What can hang from each mark:
Q: E W
R: E H
C: E W
H: Q R
W: C Q
E: C Q R

Each row was made from one small tree. The marks that hang from a mark follow it in brackets, in alphabetical order. Every link used is in the known rows. Write each row's tree.
Known rows:
C(E W): -2.97; -1.88; -2.50; -3.51; +1.08; +0.43; +3.94; +3.00; +2.29; +0.60; -3.17; -3.14; -4.21; +0.61; +1.24; -0.59; -2.79; +4.13; +0.74
Q(E(R)): -2.01; +1.09; -3.32; -1.13; +3.50; +3.27; -0.82; +2.16; +3.80; +2.05; -1.25; -0.99; -0.13; +0.32; +1.11; +0.87; -2.52; +1.70; +0.03
H(Q(E(C R))): -2.95; +0.10; -1.28; +1.07; +3.47; +3.56; -1.00; +1.61; +5.45; +2.60; -1.56; -0.78; -0.28; -1.60; +1.10; +1.07; -4.84; +1.89; +2.61
R(H(Q(W))): -3.02; +1.11; -0.15; -1.29; +0.83; +3.34; -0.56; -0.89; +5.28; -0.13; -3.49; -0.47; +0.39; -0.57; +2.25; -0.71; -2.33; +2.63; -0.56
E(Q(W) R): -0.86; -0.09; -2.93; +1.90; +2.58; +4.70; -1.91; +1.36; +3.20; +1.82; -0.58; -1.52; -1.41; +0.47; +1.23; +0.90; -3.04; +1.22; -6.28
Q(E(C R) W): -2.16; -0.27; -2.85; +1.61; +1.86; +2.32; -0.34; +2.12; +3.35; +2.60; -0.93; -1.32; -0.11; +0.73; +0.78; +1.12; -6.93; +0.84; -1.61
E(C(W) R(H)): -4.23; -0.89; -1.74; +1.94; +0.76; +3.56; +0.60; +0.42; +3.02; +1.35; -2.05; -2.74; -1.31; +0.92; +1.63; -0.82; -3.74; +2.76; -1.18
Q(E(R(H)) W(C)): -3.28; +0.89; -1.68; +1.70; +2.53; +1.74; -0.14; +0.13; +3.96; -0.30; -2.89; -0.77; +2.14; +0.49; +1.60; +0.79; -5.69; +1.55; -2.74
R(E(Q)): -2.52; -1.52; -4.04; +1.57; +2.99; +3.63; -3.41; +3.40; +2.58; -0.32; -1.79; -2.62; -2.46; -0.56; +1.79; +0.52; +1.88; +1.91; -2.69
H(Q): -2.44; -0.05; -1.56; -2.22; +2.87; +3.30; -0.46; +1.71; +5.31; +0.13; -3.11; -0.24; -2.24; -2.25; +1.40; -0.02; +0.39; +2.53; +1.58
Q(E(R) W(C)): -1.84; -0.19; -2.79; +1.22; +3.65; +1.01; +0.10; +2.03; +4.10; +0.26; -1.93; -0.10; -0.40; -0.11; +0.98; +1.68; -5.71; +1.06; -2.75
C(W): -2.43; -1.17; -2.86; -2.19; +1.22; +1.71; +1.55; +2.54; +2.96; +0.55; -2.57; -2.26; -4.75; +0.09; +1.24; -0.35; -0.98; +2.84; -0.49
R(E H(Q)): -4.11; +0.37; -1.57; -0.10; +2.75; +3.75; -3.35; +0.26; +5.27; -1.25; -3.08; -0.80; +0.09; -0.96; +3.07; -0.69; +1.35; +3.18; +1.63
H(Q(W) R(E(C))): -3.52; -0.71; -2.86; +2.36; +3.77; +2.19; -0.19; +4.04; +4.17; +0.06; -2.29; +0.26; -2.48; -1.45; +2.43; +1.13; -4.06; +2.06; +1.40
H(Q(E(C) W)): -2.69; -0.53; -0.79; +0.05; +1.19; +1.46; +0.21; +1.79; +4.77; +1.77; -2.79; -1.22; -1.07; -1.31; +1.05; +0.95; -6.38; +1.54; +1.69
R(E H): -4.17; -0.18; -3.28; -0.11; +1.95; +3.15; -2.77; +1.59; +3.15; -1.45; -3.03; -1.70; +0.22; +0.29; +2.58; -0.83; +1.97; +2.50; -0.37
E(Q R): -1.75; -0.16; -3.19; +1.33; +3.57; +5.25; -1.88; +2.11; +3.21; +1.54; -1.14; -1.90; -1.39; -0.41; +0.96; +0.64; -0.20; +1.65; -4.13
W(C(E) Q): -3.69; -2.84; -2.01; +0.04; +1.90; -0.09; +2.55; +3.43; +2.91; -2.66; -5.51; -0.36; -2.96; -2.79; +0.49; +0.88; -0.91; +3.04; -3.80
H(Q(W) R(E)): -2.43; +0.70; -3.14; +0.14; +4.48; +2.59; -0.61; +3.34; +4.63; -0.38; -2.03; +0.94; -2.50; -0.88; +2.99; +1.03; -2.38; +2.49; +0.87
R(E(C(W)) H(Q)): -4.91; -1.73; -0.89; +2.10; +0.91; +2.50; -1.52; +0.55; +4.59; -0.25; -2.67; -2.45; -2.49; -0.46; +3.05; -0.84; -2.28; +3.59; +2.17
W(C): -3.29; -1.90; -3.04; -0.37; +3.23; +0.92; +1.05; +3.34; +3.45; -2.01; -4.48; -0.72; -2.47; -2.36; +0.58; +0.56; +0.74; +1.71; -1.12

Which tree is each row?
-1.52; +0.23; -2.36; +0.61; +1.25; +2.59; -0.42; +1.39; +3.64; +1.91; -1.30; -0.77; -3.74; +0.31; +1.48; +1.18; -4.25; +2.79; -3.93 | C(W(Q(E(R))))
-3.64; +0.75; -1.66; +2.05; +0.75; +2.96; -0.59; +0.30; +3.21; +2.05; -1.82; -1.93; +2.45; +1.39; +1.37; +0.33; -6.97; +1.35; -1.61 | Q(E(C R(H)) W)
-4.32; +0.25; -0.41; +1.92; +2.42; +5.07; -1.35; -0.39; +5.42; +1.09; -2.66; -0.79; +1.11; -1.41; +1.80; -0.41; -2.43; +2.49; +0.84 | E(C R(H(Q)))
-2.07; +0.29; -1.09; +1.64; +2.48; +2.92; -0.89; +0.96; +5.52; +2.84; -1.00; -0.36; -0.33; -0.55; +1.29; +1.25; -7.57; +1.38; +0.45 | H(Q(E(C R) W))
-3.58; -1.56; -4.24; +4.47; +3.02; +2.74; -0.48; +5.21; +1.26; +0.42; -1.92; -2.20; -2.38; -0.29; +1.73; +1.45; -3.56; +1.37; -2.94 | H(R(E(C Q(W))))
-3.13; -1.26; -2.11; +0.94; +1.91; +0.31; +0.36; +3.10; +3.53; -1.71; -4.88; -0.16; -2.26; -2.84; +0.39; +1.77; -1.51; +1.84; -3.25 | W(C Q(E))
-4.14; -0.32; -0.01; +1.88; +1.44; +4.13; -0.03; -0.80; +5.20; +1.70; -2.10; -1.80; -1.54; -0.37; +2.24; -0.72; -4.45; +3.38; +0.81 | E(C(W) R(H(Q)))
-3.04; +1.13; -0.02; -1.03; +2.16; +3.67; +0.63; -1.18; +5.34; +0.95; -2.37; -0.57; +1.55; +0.63; +2.63; -0.55; -5.45; +3.67; -0.66 | C(E(R(H(Q(W)))))
-2.05; -1.41; -2.10; -0.29; +1.27; +2.08; +1.83; +1.77; +3.12; +1.03; -1.92; -1.09; -4.55; +0.27; +1.55; +0.29; -3.73; +4.05; -4.51 | C(E(R) W(Q))
-4.82; -2.48; -1.93; +3.85; -0.98; +1.99; -1.89; +1.31; +2.60; -1.07; -3.17; -2.18; -3.36; -0.15; +2.43; -0.40; -1.35; +3.14; -3.76 | R(E(C(W(Q))) H)
-3.27; +1.71; -0.70; -0.32; +3.11; +5.50; -1.82; -0.99; +5.92; +0.65; -2.32; -0.07; +1.04; -0.87; +2.32; -0.58; -0.74; +2.88; +0.28 | E(R(H(Q)))
-2.47; -0.85; -2.53; -0.18; +2.27; -0.44; +1.26; +2.88; +3.41; -0.82; -3.73; -0.96; -1.23; -0.79; +0.63; +1.32; -4.51; +1.20; -1.51 | Q(E W(C))
-1.87; -1.51; -2.67; +4.12; +1.83; +4.35; -1.40; +2.00; +2.74; +2.28; -0.79; -2.25; -1.38; -0.01; +0.66; +0.97; -4.69; +0.82; -5.73 | E(C Q(W) R)
-3.42; -3.63; -3.41; +3.72; +1.30; +2.36; -1.62; +3.59; +1.90; +0.67; -1.49; -4.40; -4.97; -0.06; +1.61; +0.35; -1.74; +2.46; -2.19 | R(E(C(W) Q))
-3.59; -1.70; -2.32; -0.39; +0.36; +0.48; +2.14; +3.36; +2.35; +1.90; -2.68; -3.62; -3.46; +0.04; +0.61; +0.37; -4.97; +2.41; +1.78 | Q(E(C(W)))
-2.22; -0.52; -1.94; -0.95; -0.10; +1.00; +0.74; +2.20; +2.99; +0.86; -2.98; -1.55; -4.56; -0.44; +1.10; +0.76; -3.07; +2.95; -2.62 | C(W(Q(E)))
-3.46; +0.75; -1.55; +0.24; +2.87; +1.59; +2.69; +3.60; +3.93; +1.86; -3.24; -0.51; -1.04; -1.54; +1.25; +1.61; -7.36; +2.01; +3.08 | H(Q(E(C) W) R)
-2.72; -2.85; -3.57; +4.27; +1.33; +2.68; -2.95; +3.32; +2.21; +0.38; -1.45; -2.96; -2.44; -0.07; +1.40; +0.86; -2.50; +1.05; -4.37 | R(E(C Q(W)))
-3.00; -2.46; -2.34; -1.11; +2.27; -0.87; +3.53; +3.20; +2.82; -1.77; -4.47; -1.23; -1.94; -0.75; +0.71; +0.53; -3.93; +2.51; -2.06 | Q(W(C(E)))
-3.66; -2.92; -2.35; +0.36; +3.10; +0.88; +2.55; +3.92; +2.12; -1.36; -4.71; -3.21; -2.13; -2.05; +0.30; +0.82; -1.32; +2.85; -2.18 | W(C(E(Q)))
-4.37; +0.61; -1.84; -0.26; +3.74; +2.12; +2.72; +4.33; +3.91; +1.69; -3.88; -0.92; -1.07; -2.54; +1.08; +1.45; -4.62; +2.47; +5.21 | H(Q(E(C)) R)
-4.50; -1.11; -1.53; +2.27; +3.40; +3.14; +1.18; +1.22; +2.64; -0.92; -3.96; -3.03; +1.25; -0.69; +1.36; +0.28; -2.53; +3.28; -3.43 | W(C(E(Q R(H))))
-4.54; -1.34; -4.85; +1.81; +4.01; +2.12; +0.36; +5.94; +1.93; -0.44; -2.88; -1.13; -2.38; -1.07; +1.63; +0.78; -0.70; +1.98; +1.55 | H(R(E(C)))
-2.40; -0.89; -2.83; +0.02; +3.46; +3.99; +0.51; +2.62; +2.53; +1.62; -1.73; -2.80; -0.93; +0.05; +1.04; +0.62; -2.11; +2.89; -2.96 | C(E(Q R))
-3.01; -2.07; -2.27; +1.54; +3.33; +1.36; +1.41; +2.67; +3.58; -1.58; -3.77; +0.38; -2.15; -2.09; +0.80; +1.22; -2.11; +2.82; -5.12 | W(C(E(R)) Q)
-3.51; -1.32; -2.21; +1.33; +0.09; +1.56; -0.07; +3.26; +2.66; +0.77; -3.74; -1.29; -1.91; -2.00; +0.11; +1.16; -2.73; +1.64; -2.08 | W(Q(E(C)))
-4.08; -0.44; -2.98; +2.07; +1.95; +4.36; -3.69; +1.55; +2.48; -0.79; -2.74; -3.20; +0.15; +0.08; +2.39; -0.35; +1.87; +2.45; -2.70 | R(E(Q) H)
-4.27; +0.43; -1.33; +3.24; +0.35; +3.72; -1.47; +0.60; +3.28; +1.15; -2.93; -1.08; +1.48; -0.68; +1.10; +0.70; -3.95; +1.91; -3.31 | W(Q(E(C R(H))))
-2.21; -1.27; -0.97; +0.32; +4.29; +1.23; +1.75; +1.10; +5.73; -0.48; -2.70; +0.51; -1.35; -1.38; +1.73; +0.97; -5.80; +2.92; -1.31 | H(Q(W(C(E(R)))))
-2.43; -0.60; -2.47; +2.44; +3.25; +1.75; -0.80; +2.29; +4.17; -0.67; -3.11; +0.61; -1.51; -2.11; +0.67; +2.03; -2.68; +1.62; -4.52 | W(C Q(E(R)))
-4.36; -1.67; -4.50; +3.93; +3.96; +3.25; -0.51; +5.91; +1.26; +0.18; -2.57; -2.68; -2.40; -1.37; +1.45; +1.37; -0.72; +1.88; -0.74 | H(R(E(C Q)))
-3.27; +2.11; -2.05; -2.49; +4.44; +2.57; +2.23; +3.66; +4.37; +1.31; -3.58; -0.16; -1.05; -2.02; +1.60; +1.28; -3.02; +2.91; +4.75 | H(Q(E) R)
-2.26; +0.93; -1.81; +2.35; +1.49; +5.43; -2.06; -0.52; +3.19; +1.30; -1.52; -2.14; +1.23; +1.23; +1.85; -0.06; -3.04; +1.79; -6.24 | E(Q(W) R(H))
-3.19; -0.61; -2.91; +1.91; +5.55; +0.90; +0.27; +3.77; +4.90; -2.37; -3.37; +1.46; -2.88; -2.23; +2.74; +1.65; -2.82; +2.32; +0.28 | H(Q(W(C)) R(E))
-2.56; -2.20; -2.55; +3.60; +1.76; +4.02; -0.18; +2.29; +2.43; +2.52; -0.83; -3.65; -4.02; +0.08; +0.90; +0.45; -3.86; +2.17; -3.65 | E(C(W) Q R)
